Each row was made from one walk, in order. Every step used is in the known rows, and no mark comes twice. Write each row's walk.
Known rows
A > J: [-11  10  17 -12  -3  26  -2  16  13 -13  21 -10 -18  -5  -9  -7 -18 -14
  18   1  -7  18  -5   2   6 -32 -22   5  18  -1  24 -21 -16   8   0  64
  10 -10   6  12  13  -3   8 -15  10   1  12   3   1  16 -47   2  -5  30
 -27 -32 -15 -10 -32  -1   8 -16   5  21   5   9  -2  12]
A > Y > E > G: [-35   0   7  -5  -9  22 -10  17  -2 -19  18 -46   0 -28 -24   9 -21 -37
  20  19  -5  -3 -22  16  13 -24  -9 -13   6 -15  -6 -13  -3  12 -28  20
  36   2   9   6  10  -3   0 -17 -34   5  18 -29 -13  13 -39  -5  -4  21
 -12 -47  24 -20 -36  -5  13   5  31  17 -45   2  -9   7]
Z > Y > A: [-23  -6  22  -3  10  22 -11  18   0 -21  24 -18 -11 -27 -37 -14 -29 -41
  19  -2  20  12   4   0  27 -40 -10  24  -2 -17  13  -1 -11  -8 -21  13
  19  14  -4   4  24  19 -17 -20 -13  22 -15  16 -10 -17 -20 -20 -24  45
 -30 -43  36  -1 -55  -8  -2   7   6  30  21  -4  34   2]
G > J > A > Y: [ -4   4  27  -4   7  21 -12  16   0 -23  19   4 -36   3   0   9 -26  -7
  40 -21  20   8   7  -8  13 -68 -11  16  14  -6  12 -20 -14  -3 -19  -3
  19  10  -4   6  22  15   2 -33  -8  -3 -21  13   7  -6 -61  -9 -38  61
 -29 -26  20 -21 -43 -17  21   0  -8  17   3  59   0  15]
A > J > Y: [ -8  -4  13  -7 -10  24   2  18  20  -6  22 -19  -6   1  18  -6 -31 -10
  29  -1  -9  30  12  29  11 -26 -21 -17  19  -9  24 -16 -11  -3  -2  55
  13   3  14   1   8   3  -7 -22  -4  12   4 -11  10  21 -69 -12   2  32
 -27 -30   2  -2 -32  -1  26   6   8  22  -7  29   3   4]
A > Y > E > J > G: [-22  -5   5  -7  -8  35 -14  20  14 -32  15 -10  -6 -19  -9   7 -35 -39
  -3  21  -3   5  -3  32  29 -34  22  -1   5 -20  14 -25 -10  19 -26  21
  15 -22   4  16  31 -19   8 -30 -27  12  15   2  -8  23 -76  -7 -23  26
 -24 -50  47 -31 -41 -15  10   3   2  29 -53  43 -34  34]
G > J > A: [ -4  -6  27  -6  20  10 -12  16   4 -21  32   4 -39  -8  -8   9 -11 -15
  32 -21   8   5  -2 -20  15 -49  -7  17  29   3  12 -16 -24  -2  -4  15
  13  14  -4   6  16   7  -5 -22  21   4 -20  10  17   2 -50  10 -40  62
 -31 -25  -1 -11 -29 -15  -9 -24  -8  23   8  42  -8  12]
E > G: [-27   4   9  -5   9  15  -2  21  14 -12  29 -57   5 -21 -16 -10  -1 -30
  17   8  10   5 -24 -11  11 -29 -18 -14   3   1   9  -6  -8  -1 -29  33
  18   4   0   9   8  -2 -14  -6  14   4  23 -15 -11   9 -13   6  -4  30
 -16 -33   1  -6 -18  -8 -21 -44  28  17 -28  -4  -1 -11]
Z > Y > G > J > A: [  7 -22  22  -1  30  28 -28   3  -4 -27  47 -12 -22 -20 -26  10 -33 -30
  52 -23   2  -9  -6   0  45 -33 -10  17   8  -1  14  -4 -16  -8 -32  13
  20  16  -9  -2  44   2 -17 -25  20  17 -70  -6   3  -8 -33  -1 -34  69
 -49 -31  32 -20 -40  -3  -4  -9   0  25 -33  46   2 -15]
A > Y: [-28  14  14  -3 -16  27   0  19   0  -9  12 -27  -5   5   1 -18 -23  -3
  30   7  14   8  -9   8   1 -36 -17  -3   3  -5   1 -17  -5   5  -3  23
  27   9  10   4  16   9 -11 -24 -18   1  21  10 -15  -5 -47 -14  -8  35
 -22 -42  28  -8 -46  -7  14   0  19  15  10  18  12   7]
Z > Y > E > G > J: [  1 -18  11  -9  20  39 -17  -6   5 -24  41 -51 -12 -38 -38  10 -23 -40
  40  17 -16 -12 -14  25  27 -22  16   6  28   2   3 -15 -11   4 -35  29
  28   6  -2   7  29  -7  -5 -26  -2   1 -46 -24   4  15 -44  -2 -17  31
 -28 -57  33 -12 -40   4  11  16   9  24 -59   8 -21  -3]
Y > A > J > G: [-21  -4  16 -13  11  15  -7  39  26  -8  23   6 -16 -27  -9   3 -23 -44
  -6 -20  10  13  10  -2  28 -55 -30  11  12  -9  38 -12 -24   6 -33  37
  -7 -17  -7  -1  11  -1 -11 -23   1  34  23   0 -20   5 -49   6 -13  43
 -26 -27 -11  -4 -18 -13  -6 -26   3  26  -3  19   1  14]
Z > Y > A > J > G: [ -7 -15  19 -18  12  31  -7  27  17 -14  30 -10  -8 -27 -19   3 -30 -53
  12 -10  13  18  16  10  43 -48 -26  21   2  -9  46 -18 -20  -4 -41  13
  -3 -19  -8   0  26   9 -18 -29  -8  36 -24  -2 -21  -9 -35 -18 -23  45
 -34 -29  36  -2 -41  -9   6  -6   2  33 -14  18   9  -7]
Z > G > J > Y > E: [-10 -12   5  -3  19  19 -21   2   9 -17  30 -19 -21 -37  -6  17 -23 -31
  29  11 -18  -6  -5  32  12 -21  14 -20  30  -8   9 -11 -15  20 -31  43
  33   2   6  12  56 -17 -14 -17  -7  19 -31 -19  23  36 -72   8  -6  26
 -30 -45  34 -10 -25 -21  33  16  13  39 -62  20 -44  20]
J > Y: [-19  -5   5  -1  -8  12   3  23   2  -8  16 -33   1 -11   4 -21 -20  -9
  25  10  17  22   6  22   9 -22  -2 -14  12  -9   4 -10  -6  -6   1  35
  15  16  19   6  11   9 -26 -12  -9  13  15   1   3  12 -48 -11   0  35
 -20 -37  31   9 -33  -1  16  -9  23  25   1  17  13   2]
Y > E > G > J: [-16 -15  16  -8  18  18 -22  -5  10 -24  32 -47 -17 -45 -25  19 -17 -46
  20   9 -16 -16 -24   9  17 -30   6  -9  38  -1   6 -11 -17  22 -34  50
  29   0   0   8  12 -16   0 -13  10  -2 -10 -21   8  22 -54  18 -14  31
 -21 -50  -8 -21 -18 -20  -3 -10  13  22 -58  -6 -38  20]
Y > E > Z > G > J: [-29   2   6 -14  21  22 -26   2   9 -12  36 -22 -31 -46 -30  14  -6 -54
  39  17 -12 -10 -26  16  24  -9   6   7  28  -4   1   2 -13  37 -16  53
  51 -12 -19   5  51  -7 -19 -11  15   3 -23 -45  33  34 -43  14 -30  25
 -30 -47  12 -27 -11 -22   8 -20  -8  34 -68 -17 -32  28]
Z > G > J: [-15   7   9 -12  29  31 -14   3  21 -11  37 -22 -28 -21 -14  -3  -6 -24
  39   6  -2 -16 -21  -6   8 -45 -16  -3  25  11  15 -13 -13  13 -34  41
  24  -2  -9  18  57  -8 -17 -14  32   5 -18  -5   2  14 -39  22 -19  45
 -33 -34   6 -14 -37 -32   7 -16   3  24 -32   8 -37   7]
A > Y > G > J: [ -8   8  18   4  11  38 -28   6   7 -11  27 -28   3  -8  -7   2 -41 -10
  36  -2   0 -17 -14  16  19 -47 -16 -12  11  -5   6 -14  -9  11 -27  40
  19   2 -15  16  35  -6 -10 -25  -2   5 -12  11 -14  -4 -47  10 -24  46
 -38 -33   8 -41 -50 -16  12   6   7   8 -50  27 -31   4]

Which walk is each row?
[-23   3  20   1   3   7 -22  29  -7 -16  24  -5 -10 -14  -4  -1 -34 -13
  31 -17  17   3  -7 -10  33 -35 -17 -11 -10 -17   6   1 -10   8 -28   2
  22  13  -4  -1  25   9   2 -19 -13  23  -9  -3  -9  -7 -35  -2 -22  60
 -29 -28  23 -22 -32  -9   0 -17  28  13  -7  45   7  -7] => J > A > Y > G
[-27   4  19  -4  32   7 -22  24  14 -19  28 -26 -16 -51  -8   1 -18 -56
  29 -14  11   9  15  17  33 -37 -10   5  15 -12   3   2 -10   7 -34  31
  41   4 -35   6  52  11 -42 -24  -6  32 -32 -35  23  15 -56  -7 -37  31
 -40 -26   9 -26 -16 -25   5  -1 -11  27 -57  -5   3  12] => E > Z > G > J > Y > A
[-10 -15   3 -10  -7  16 -11  17   5 -16  16  -5 -10 -22  -5   8 -35 -15
  21  10 -15  27   9  45  16  -6  -7 -12  24 -17  14 -20 -16  11  -3  69
  22  -3  17  -1  12 -10   8 -16 -30  13  -3 -13  21  29 -84 -14   3  23
 -20 -45  16   0 -23  11  33  25  13  31 -19  16 -10  23] => A > J > Y > E
[-22 -20   1  -1  -2   5 -11  15   1 -12  26 -61  -1 -44 -13   0 -16 -35
  21  16  -4   4 -13  28  19  -7   1 -24  12 -20  -2  -2  -7   4 -26  36
  29  10  17  -5  10  -6 -15  -8 -31  20  10 -32   5  28 -55  -4   7  23
  -9 -48  21  -4 -14  -2  11  -2  44  29 -49   8 -18   2] => J > Y > E > G
[-15 -20  10 -12   6  31 -12   5 -10 -17  28 -21  -7 -24 -43  -6 -27 -29
  27  25  -6   2 -15  29  16  -4  13  15  13 -11  -1  -4 -12  13 -13  34
  31   5  18   1  10   3  -4 -22 -15   8 -19 -10   5   9 -41 -15 -11  36
 -22 -57  59   7 -46   2  12   9  19  40  -5   2  13  10] => Z > Y > E
[-23 -10  11   1   5   0  -1  33  12 -17  13 -19  -7 -29  -5 -16 -29 -28
   3 -10  21  21  17  11  18 -37 -18  -7   1 -20   5  -4 -13  -7 -17  31
  15  20   2   3  15  16 -23 -17 -25  36  14   9   1   3 -48 -13 -13  37
 -19 -35  18   1 -31 -10  -2   7  13  18  23  13  21  18] => J > Y > A
[-18  -6   4 -16  -4  22  -4  22  30  -7  26 -15 -20 -15   0  -3 -10 -24
   6   2   7  10  -8   8  18 -37 -26   1  14   1  34 -19 -18   7 -15  46
 -11 -26   9   6  22  -5  -8 -15   6  13  16 -13 -18  13 -46   5  -1  38
 -24 -28   2  -5 -21 -17   3 -39   7  28 -23  27 -22   2] => A > J > G
[-35 -10   1  -8   4  10 -23  19  -4   0  20 -34  -7 -51 -17   6  -6 -51
  30  22  -3  13  -9  41  24  18   0 -14   9 -20  -1   8  -3  29 -19  34
  53  -2   0   1  43  -3 -30 -10 -24  22  -2 -59  26  44 -50 -14 -11  11
 -23 -45  40  -5  -5  -3  18  -9  24  40 -70  -8  -4   7] => J > Y > E > Z > G
[-26 -26  21 -12  15   2 -19  17   6 -44  26  14 -36 -26 -23  15 -30 -49
   2  -1 -11  17  -2 -22  34 -24  19  17   6 -13   9  -7 -21  13 -12  20
  25  -6  -2  14  20  -8  23 -21  -4  10  -3  -1  26  21 -56   0 -39  37
 -24 -42   8 -14 -25  -6 -19 -12  -1  28  11  35  -6  49] => Y > E > J > A
[  3  -6  14   2  24  45 -26  -6   8 -22  43 -34  -1 -16 -29  -1 -37 -21
  51   5 -12 -13 -13  25  32 -27  -1   0   9   5  12  -8 -10   5 -34  47
  17   5 -10   8  41  -5 -20 -25  24  10 -48   3  -9  -9 -28   7 -20  53
 -43 -41  31 -27 -51  -4   5   0  13  17 -47  20 -20 -15] => Z > Y > G > J
[-12   1  17  -5  18  25  -5   2  21 -18  36 -60 -16 -21  -9  -2 -13 -32
  28  -1   0  -8 -21  -3  12 -49  -9  -2  29  11  10 -13 -15   1 -31  41
  16   1 -10  13  15  -9 -16 -13  27  -3   0  -7  -5   8 -36  16 -13  41
 -25 -34 -13 -20 -27 -15  -6 -29  -1  15 -40   7 -24  -1] => E > G > J
[-22 -12   6  -9   7  24 -10  19  33 -31  26 -22 -12  -6  -6 -10 -19 -44
  -6  14   6   7  -5   1  29 -38  11   5   4   0  20 -10 -15  15 -15  23
  -2 -22   3  23  25 -17 -16 -19  18  17  29   4 -10  16 -44   8 -20  37
 -31 -35  22 -15 -23 -18 -23 -43   3  22 -31  34 -22  24] => E > J > G
[ -7  -7  23   5  18   7 -10  22  20 -28  24 -12 -13 -24   2  -3 -42 -25
  16 -24  15  16  29  13  20 -61   0   1  20 -12   8 -11 -18  -4 -23  37
  16  20 -11   4  25  12 -24 -26 -13  27 -14  23  11   2 -71 -10 -28  39
 -27 -31  -3 -11 -45 -20   4  26  -8  14  -3  23  -3  28] => G > J > Y > A
[-23 -17   4  -8   5  32 -13   6  -5 -19  36 -63   0 -39 -48   3 -15 -45
  35  23  -8  -7 -29  23  26  -6   3   1   4  -9   2  -4  -5  -3 -37  17
  36   1  11   2  19  -5  -7 -14 -13   8 -26 -37  -4  12 -19  -7  -3  24
 -19 -55  45   3 -39   5   4  -1  34  35 -39 -13  -7 -10] => Z > Y > E > G
[-14 -20   9 -10  -6  16 -10  18  15 -12  25 -44   4 -39  -6  14 -26 -34
  21  12 -21  15   3  31  21 -11 -14 -31  19 -19  16 -13 -16   4 -26  56
  21  -3   6   1  10 -17  -1 -14 -31  21  -4 -45   8  33 -69  -6  11  16
 -18 -44   7 -10 -19   8  27  11  24  24 -54   9 -23   2] => A > J > Y > E > G
[-14   6   5  -5  22  30 -10   9  20  -7  33 -29 -15 -16   9  -5 -18 -21
  52  -3  -1  -3   3  15  13 -36   5 -17  15   3   9 -12 -12   1 -27  32
  25   4  -1  14  46  -8 -34 -14  15  19 -28  -8  14  25 -57   5  -8  34
 -33 -32  26 -11 -34 -22  25   2   8  27 -50  22 -30   4] => Z > G > J > Y
[-36  -6   7 -12  -5   0 -12  15 -13  -9  17 -20 -12 -40 -32   4  -8 -34
  16  19   5  21 -17  29  18   5  -5  15  18 -13  -6   5  -8  44   9  52
  50  -2  -7  -5  11   2 -10  -9  -8  -4  24 -40  23  22 -42  -8 -17  22
 -19 -51  13  -7  -4   0  -9 -27   6  35 -21 -14  11  28] => Y > E > Z
[-11  -6  22   3  24   8  -9  25  22 -24  27 -53  -2 -42  -4   1 -33 -39
  17 -22  11   6  22   0  25 -60 -16 -13  18 -11   8  -7 -13 -12 -46  23
  17  17 -16  -1  15   7 -31 -20 -15  30 -11  -9   5   7 -55  -2 -18  34
 -29 -29  -3 -24 -33 -13   0  11   1   9 -37  12  -7   0] => E > G > J > Y > A
[ -4  -1  10   3   5  19  -9  12  18 -14  35 -71   0 -22   8   0 -21 -16
  38   0   3   3   0  21  17 -41  -8 -17  20  -1   9 -13  -8  -9 -33  30
  21  12   2   8  16   0 -29 -19  -1   5  -4 -18   2  21 -54   3  -7  34
 -30 -36   3 -20 -30 -14   7  -1   8  11 -56  22 -21 -10] => E > G > J > Y
[-15   6  16  -3  33  16 -18  25  25 -19  38 -15 -17 -37  -1   1 -26 -38
  26 -16   8  -2  16  -2  23 -54  -5  -7  17 -13  13  -9 -16  -2 -44  35
  20  13 -16  11  46   3 -35 -21  -3  38 -31   0   5   9 -63   0 -23  37
 -32 -32   9 -22 -41 -25  13  15  -1  25 -29  14 -18  14] => Z > G > J > Y > A
[-31   9  11   3  -6  25 -19  19   5  -6  19 -27   9 -16 -13 -14 -28  -8
  30   9   6  -8 -18  15  18 -33 -20 -19  -8 -16   5  -7  -8  12 -23  37
  23   7   0  12  27   1 -14 -18 -12  15  12   0 -25  -8 -33   1  -8  50
 -27 -34  21 -26 -43  -8   8  -7  33  13 -26  25  -7  -5] => A > Y > G
[-21   2  18  -5 -12  14  -2  27 -13 -10  16   7 -20   9  -3  -4 -18  -6
  30 -13  24  18   1 -13  15 -50  -1  11  -2 -13   3 -11 -11  -4 -10 -11
  23  15   8  -4  17  20   0 -35 -23   7  12   5   3  -9 -38 -14 -26  52
 -18 -31  34  -3 -38  -6   9 -18  16  23  17  45  30  -3] => J > A > Y
[-25   0  20   1   7   3  -6  29  28 -43  19 -27  -1 -27  -1 -17 -44 -39
   0 -12   8  26  31   1  34 -46  -2  -2   3 -20  11  -7 -10  -6 -20  34
  13   8  -4  18  17  -1  -8 -25 -18  32   7  24   5   6 -74 -24 -31  27
 -29 -35  12 -17 -43 -11 -12  15  -7  10  -2  17  13  33] => E > J > Y > A
[ -4 -10  24  -9   2  12 -24   8 -11 -27  20  23 -35 -16 -15  24 -34 -14
  33 -12   5   2   4   7  15 -48  16  14  28 -10  -1 -16 -16  13 -19  12
  36  11   2  -2  20   2  19 -38 -27   3 -26   4  27   7 -70  -7 -39  52
 -23 -43  29 -16 -40 -12  21  17  -6  26  -7  43 -13  33] => G > J > A > Y > E
[ -9  -6   9  -1   5  21 -15  22  18  -9  26 -28   9 -16   5  -2 -40 -14
  29   0 -14  15  11  30  27 -21 -22 -29   6 -14  27 -14 -15   5 -20  73
  11  -2  -4   3  19 -20 -11  -8  -6  25 -12 -16  -9  14 -60   1   9  32
 -32 -27  -4 -20 -24   0  12  -4  20  16 -45  25 -19 -14] => A > J > Y > G
[-10   0  15   1  27  23 -21   3  14 -19  31 -29 -11 -22 -18   3 -28 -20
  27  -4  -6 -14 -18   5  20 -40  -5  -3  24   4  16  -9 -15  15 -28  63
  16   0 -11  13  33 -18 -14 -12  31  12  -8   0  -6   0 -40  25 -16  50
 -35 -33 -10 -31 -26 -17 -11 -20  10   9 -39  17 -36   7] => Y > G > J
